Each row comes from the steps of one walk. Every step used is in the known rows, and no mark comes twice. Write the walk behind each row, first mark first.
Known rows
mapiv sidif burek kirom: [ -1  -6  -1  32 -22 -13  10  -1  18  -6  -7  -4  10   3  -7   3   0  -3
   9   8 -30   0   8  -3 -19  14   5 -67 -14  40  15   4   2   4]
kovube momi sike: [  5  -3   0  12  10  -1   1   4   1  -3  -1  -6  -7  -3   8   0  -6  22
   0 -13  11   5   6   1   7  -2  18  -3 -32 -27   2   0  48  -2]
dazir depozit sidif: [ -4  12 -44   2   7  -5   0  -5  -8 -20  -3  -5  19   0  10 -23   2  -9
   6   2  10  -3  -3  -1   3   6   0 -14 -12   7  20  -1  27   3]
dazir depozit: [  0  20 -16   5   2   3   2  -9 -14 -12  -8   1   5  -2   9  -5  -2  -7
  -2  14   9  -6 -10  -1   8   0   6   1 -11   9   6   1  25   3]
memet kirom: [  8   0   0   3 -19   2   0  -2  19  -9   3  -9   2   0  -2 -13  -5   2
  20   5  17   3   0  11  -7  -7   0 -19 -30  32   4   1  -3  -1]
burek kirom momi: [  5   2 -13  12   2  -9   8   6  22  -1  -5  -2   3   5  -8  18  -5   4
   6   2  -7  -6  11  10  21  11  -1 -50 -10  47   6   2  42   2]
femen vakab: [-12  13   9 -11 -11  -1  -1   8   0  -2  -6   7  -3  10  -3  -5  11  -1
  10  -9  -6  -3  -6   9  11  13 -10  12  14  -7 -12  -2 -19   3]
memet kirom fazu: [  8 -14  -3  20 -10   2  12   7  43  -3   1 -21   3   0  -2 -11   3   2
   7  -7   3  -1  -3   8  18  -7   2  14 -22  11 -11   2  -3  -1]
sike momi kirom fazu: [  1 -20  -1  27   6   4  14   5  24   5  -8 -18   9   6   0   7   0   3
  -5 -11   8  -7   1   0  37  -4  14  21 -23 -14 -14   2  38  -1]
burek kirom: [ -2   1 -11  23 -13 -10   5  -4  14  -5   0  -1   5   3  -8   2  -1  -4
   8  -2  -5  -3   4   6 -13   4   6 -45 -24  41  15   3   5   2]
kovube momi: [  7   9 -16   8   2  -9  -8   7  -5  -7   0   2  -2   3   5  -5  -3  18
   6  -3   2   4   7  -2  10   5   2  13  31 -30  13   0  26   4]
lekeg momi: [  8  13  14 -11  -2  -1   0   3 -23   2  -4  10   2   0   8  -3  -3  11
 -13  17   2  -1   3   7  19  -3  -7   4  11  -9   1   2  48  -1]
loro depozit sidif: [ -1  -2 -40  -3  -3  -9  -5  -5 -17 -16   1  -1  12   2  -4 -26   6   1
  -2 -17  -3   5  -3  -8   2   3  -6 -13   0 -19   4  -4   9   2]
loro depozit sidif burek: [  6  -9 -30  -4  -9 -14   5  -3 -13 -19  -6   0  18   0   0 -22   3  -2
  -3   7 -29   7   5 -12   0  12  -9 -24  18 -17 -16  -2  20   4]
sidif burek: [  6  -8  -2  -2  -7  -8   8   0  -1  -7  -6   0  10  -2   3  -3  -2  -2
  -1  19 -27   4   7  -7  -2  10  -5 -14  18  -4 -19   1  13   3]
mapiv sidif: [ -7  -1  23  19  -8   4  -2   6   9   7  -5  -5  -3   3  -2   6   2   6
   4  -7 -15  -1  -1  -8  -9   5   5 -25  -7   3  27   1 -27   0]
mapiv sidif momi dakof: [  3  11   9  10  -3  21  -1   6   6  12 -15   3  -3  -1   1  -5  -9   6
  14 -12  -2  11  -1  -3  10 -11   3  -8  10  -7  29   1  40  -4]
loro depozit: [  4   1 -11   0 -13  -2  -6  -8 -27  -7  -2   6  -6   1 -12 -10   4   8
 -14 -14 -10   6 -10 -10   7  -4  -2   3   5 -27 -17  -4  -1   1]
kovube momi lekeg kazaba: [  8  13  -6  10  -8 -18  -4   5 -31   3  -6 -10  12   2  22  -1   7  24
 -12  31   7   3  -1   9  11 -15   4  13  14 -22 -12  -1  29   0]
kirom momi kovube: [  9  15  -3  -3  24  11   7   5   3   5 -10   0   6  -5  -2   0 -12   7
  14  -7   6   3   4   4  26  -1   7   3 -24 -22 -16   1  51  -2]
dakof momi lekeg mapiv sidif burek kirom memet: [  1 -14 -32  38  -8  -6  16  15  17  -7  -7  -5   9   1  -2  12   3  19
   3   6 -16  -3   5   0   4  12  14 -50  -1  28  -7   3   5   5]
loro depozit sidif momi: [  1  -5 -24   4  -7   3   1   3 -14 -18  -5  12   2   3  -6 -16  -2  -2
  19 -17 -15   5   7  -1  10   4 -16 -15  47  12   7  -3  37   5]
depozit sidif: [ -4  -2 -33  -3   6  -8  -1   0   2 -11   2  -5  16   1   4 -20   3  -5
   8  -7   4   1   4  -1  -2   6  -5 -15  -5   0  16  -1  10   1]
lekeg mapiv: [  4   0  15  20   1 -15  -3   0   2   5 -10  -4  11   1  12  -3   0  -8
  -6   6  -3  -7   0  -1   4 -10   6  -4   5  22 -18   3 -24  -2]
lekeg momi femen: [  0  -2  12  23  11   1   6   3 -27   6 -11   7   0   7  14  -4  -3  10
 -12  10  16   4  -2   4  17   0  -4 -23 -31   1   3   1  14  -4]
depozit sidif mapiv: [  4  -8 -20  22  -7 -18   0   4  -2 -12  -9   2  16   9   4 -20   0 -13
  -2 -12 -17  -7  10   1  -6   2  -3 -23   3  35  -3  -1   3   4]
depozit loro: [  0   1 -28   2  21   5   8  -1  23  -3   5   3  10  -3   5  -3  -9 -22
   9 -19  -3   1   1   2  12  -3  -9 -17 -29 -23  16   1 -19   1]
kirom fazu: [  2 -14  -3  18   3   1  11   8  30   3  -2 -15   2   0  -1  -2   6   1
  -7 -10  -8  -3  -3   0  23  -2   1  27   0 -11 -14   1  -2   0]
sidif momi kirom burek: [ -3  -7   3  14   0   9  15  11  22  -9  -3  -6   3   3   1  16   2  -3
  -4   8   0  -3   6   0  14   6  15 -11  -5  14  -7  -2  14   5]
sidif fazu: [  0 -23  22  10 -13  -1   6   2  17  -4  -2   5  -1   0   2 -20   3  -6
   8   1 -17   3  -1  -3  10 -11  -3  23   7  -2  -3   2  30   0]
dakof momi: [  5  12 -15 -10   7  10  -4   3 -11 -10   6  12  -3   7   5  -5   3  -1
  15   2   5  -1   5 -10  -4   0   3  20  15 -31  -9   5  56   1]
dazir depozit sidif momi: [ -1   5 -26   8   0   5   5   3  -8 -21  -7   9   7   2   5 -14  -5  -9
  25  -4  -6  -1   7   3  11   6 -12 -15  38  29  18   0  50   6]
sike momi femen vakab: [-13   3   9   6   2   0   6  10 -17   2 -16  12   0  18   4  -5   9   5
  14  -5   5  -2  -3  11  24  15  -8  -6 -15   0 -14  -3 -17   2]
dakof momi lekeg mapiv sidif fazu: [  0 -19  37  34 -16   1   1   7  21   1 -11   3   0   5   9 -19   5   0
  11   1 -21   2  -1 -10   5 -17   7   5   6  -2   0   5  23  -3]
kirom momi lekeg: [  7   3 -13  10   7   8   1   3  10   5  -9  -3  -2   0   1  11  -4  23
  -4   4  11   7   1  11  22  -7   2 -31  -6   7 -15  -4  44  -4]
mapiv sidif momi kirom: [ -7  -9  18  33 -11  14   3   0   6   0  -9  -3  -2   5  -4  15  -9  -1
  10 -17   6  -1   4  -6   7   0  11 -23  -3  13  19   3  45  -1]

Write each row's walk
[ -1  -8   3  13   3   5   4  -5  -9   2  -8  -3  10   8   1  14  -9   4
   3  -1  24  -5   6  -1  21  -4  19  -7 -32  -3   0   2  57  -1]  sike momi kirom
[  3  -1  -4  39 -19 -11   7  -1  15  -7 -10  -2  13   5  -1  -1   1   0
  10  11 -24   0   8  -4 -19   5  10 -68 -11  35   2   5  19   2]  dakof momi lekeg mapiv sidif burek kirom
[ -2  -7   1   6   7   3  15  10  14  -5  -5  -7  10   5   4  17   3   2
  -8  16   8  -7   8   0  20   5  22  -8 -28   3 -11  -2  14   5]  sike momi kirom burek
[  8  22  -9  -8  21  19   1   2 -13  -4  -2   9   4  -2   3 -16  -6   1
  23  -8  12   5   2  -7   2  -7  14  32 -18 -55 -19   4  64  -2]  dakof momi kovube
[ -1  -2  28  37  -4  -2  -3   6   5  12 -18  -6   6   5   8   5   1  12
   2   2  -8  -3   2  -3   1  -8  13 -36 -10  17   6   1 -26  -3]  sike momi lekeg mapiv sidif
[  4  -1   0   0  14  12   4   1  -3  -6   3   0  -8   0   7  -1  -1   9
   6 -10  13   2   4  -5  -3  -6  19   2 -43 -28 -14   3  70  -4]  dakof momi sike
[ -2  -3  -8  24  17   9   3   3 -19  -3  -5   8  -4  12  11  -6   1   2
   7   0  17   4  -1  -8   1   2   3 -11 -29 -14  -5   3  21  -3]  dakof momi femen
[  8  16 -15   4   5   6   2   2  19  12 -13  -4   5   0  -1   3  -9   7
   2  -3   8   7   1   5  23  -7   8 -28 -26   7  17   2  61  -4]  burek kirom momi dakof
[  6   0  20  -1   8   4   7   1 -11   3  -4  -1  -4  -5  10   0  -5  16
 -14   1  12   1   3   7  14  -8  12  -9 -46 -13  -6   1  62  -6]  lekeg momi sike
[  9  15 -10  -8  12  11  -1   4  12  14 -13  -4   2  -2   3   3  -9  10
  -2  -2  10   8  -1   2  30  -9   5  -6 -15 -13   9   1  58  -5]  kirom momi dakof
[  5  -1  -2   0  -8   2  13  11  34 -13   4 -11   4   0   2  -1   6   0
   5  21   3   0   3   9   1   3   9 -16 -26  28  -9  -2 -29   5]  memet kirom burek
[  9  -7   7   6   7   4  10   4  23  -1  -4 -13  -5  -3   2   8  -9  15
   6  -6  15   1   7  11  18  -3  13 -35 -64  22  -8   1  55  -5]  memet kirom momi sike
[  1  -5   1  42 -21 -15   8  -2  19  -3 -12  -5  14   3  -2   1  -1   0
   5  11 -26   0   7  -1 -17   6  10 -75 -16  46   5   3  -2   2]  momi lekeg mapiv sidif burek kirom
[ -5  -9  23  40 -11   9   2   0   7   2 -12  -5   2   5   0  15  -9  -4
   7 -15   5  -3   4  -6   9  -3  13 -25  -2  21  13   4  37  -1]  lekeg mapiv sidif momi kirom
[-15   4  10  10  -3   0   4   7  -8   1 -12   7  -4  14   2  -7  10   1
   8 -10   3   0  -9   9  14  15  -9  -6 -14  -1 -12  -3 -31   0]  momi femen vakab
[ -5  -8  11  21  -2  10  15  13  26  -7  -4  -8   1   3   1  19   3  -2
  -3   5  -5  -3   6  -3  11   8  16 -19  -7  15   2  -1   4   5]  mapiv sidif momi kirom burek
[ -3   0  29  39  -7  -1  -5   4  11  12 -15  -9   4   2   7   3   2   9
  -2  -2  -9  -1  -3  -5  -6  -8  12 -36 -10  16   8   1 -36  -4]  momi lekeg mapiv sidif
[ -6 -19 -26  22   1   6  13  10  10  -1  -1 -11   3  -2  -4  21  -3  15
  -9 -10  14  -4  -2   0  21   7  17  -7 -16   1  -2   1  13   2]  momi kirom memet
[ 13  16 -10  -6   2  12   0   3  21  10 -11  -8   4  -2   2  -4 -11  11
   8   0  19   9  -1   7  26 -13   5 -15 -29   2  12   2  57  -6]  memet kirom momi dakof
[ -2  -8 -12  13  -2   6  13   9  14 -15  -3  -5   6   3  -1   6   4  -3
  -6   0  -2  -1   4  -4  16   7  12 -15  -4   4  -7  -3  17   6]  loro depozit sidif momi kirom burek
[ 10  20 -17   1   5   6  -9   3  -1   8  -8  -2   1  -2   8 -13  -8  17
   1  -7  15  13  -2  -3  16 -12  10  17   2 -46  22   1  49  -4]  kovube momi dakof
[ 11  23   4 -12   3  12  -4   1 -13  14 -11   4   4  -3  10 -11  -8  12
 -12   7  15   9  -4   2  22 -17   4  10 -11 -32  14   2  65  -7]  lekeg momi dakof
[  7   5 -30  13   1 -14  12   3  17 -13 -10  -4  15   4  -3   9  -5  -1
   7  14 -16  -6  12   6  22  18  -3 -63  -7  48   4   2  60   5]  dazir depozit sidif burek kirom momi
[ 11   3 -13  11  -2   9   1   2  19   1  -8  -7  -1   0   0   5  -6  24
   6   6  20   8   1  16  19 -10   2 -41 -21  23 -13  -3  42  -4]  memet kirom momi lekeg
[  0  -1  -7  15   3   0   9  11  20  -9   0 -11   5   3   5  14   3   6
 -12   9   7  -2   5  -3  15   8  21  -1 -13 -13  -3  -1  11   5]  kovube momi kirom burek
[  0   1   8   5   2   4  13  10  12  -5  -2  -7   7   2   7  14   3   2
 -21  19   7  -5   3   1  19   4  17  -6 -22  -3  -8  -1  22   3]  lekeg momi kirom burek
[  8   8 -20  18   1   3  -8   2  -2  -1  -5   0  -3   0   7  -5  -3  31
   0  -1  15  12   1   6   8 -10   7  -8  11 -25  -3  -4  35  -2]  kovube momi lekeg
[  2 -18 -23  33  -7 -12  18   6  40  -8  -4 -18  16   2  -3  -9   7  -5
  -1  -4 -23  -3   4   1  12   8   1 -17  -9  16  -7   3  12   3]  depozit sidif burek kirom fazu
[  3  -6   1  40 -18 -15  10  -1  13  -3 -15  -2  16   5  -1   2  -2   4
  10  15 -25  -2  11   1 -10   6  10 -75 -16  47   3   3  10   3]  sike momi lekeg mapiv sidif burek kirom
[  7  -1 -26  10   1 -15  11   6  22  -8  -8  -4  13   4  -5  10  -5   1
   8   8 -19  -3  15   7  19  18  -5 -64  -2  44   2   2  52   4]  depozit sidif burek kirom momi
[  6  -1  11  32  -2  -4  -2   2   1   4 -17   1   7   0  13  -2  -3   3
   1   5   1   0   1   6   9 -18   4 -20  20  31 -25   0   3  -3]  sidif momi lekeg mapiv
[  9  13   4  21  13   0  11   5  14   4 -17  -3  14  -3  -2   1 -11   3
  16  -2 -11   1   8   2  17   3  13 -33 -30   6 -12   4  41  -1]  lekeg mapiv sidif burek kirom momi kovube
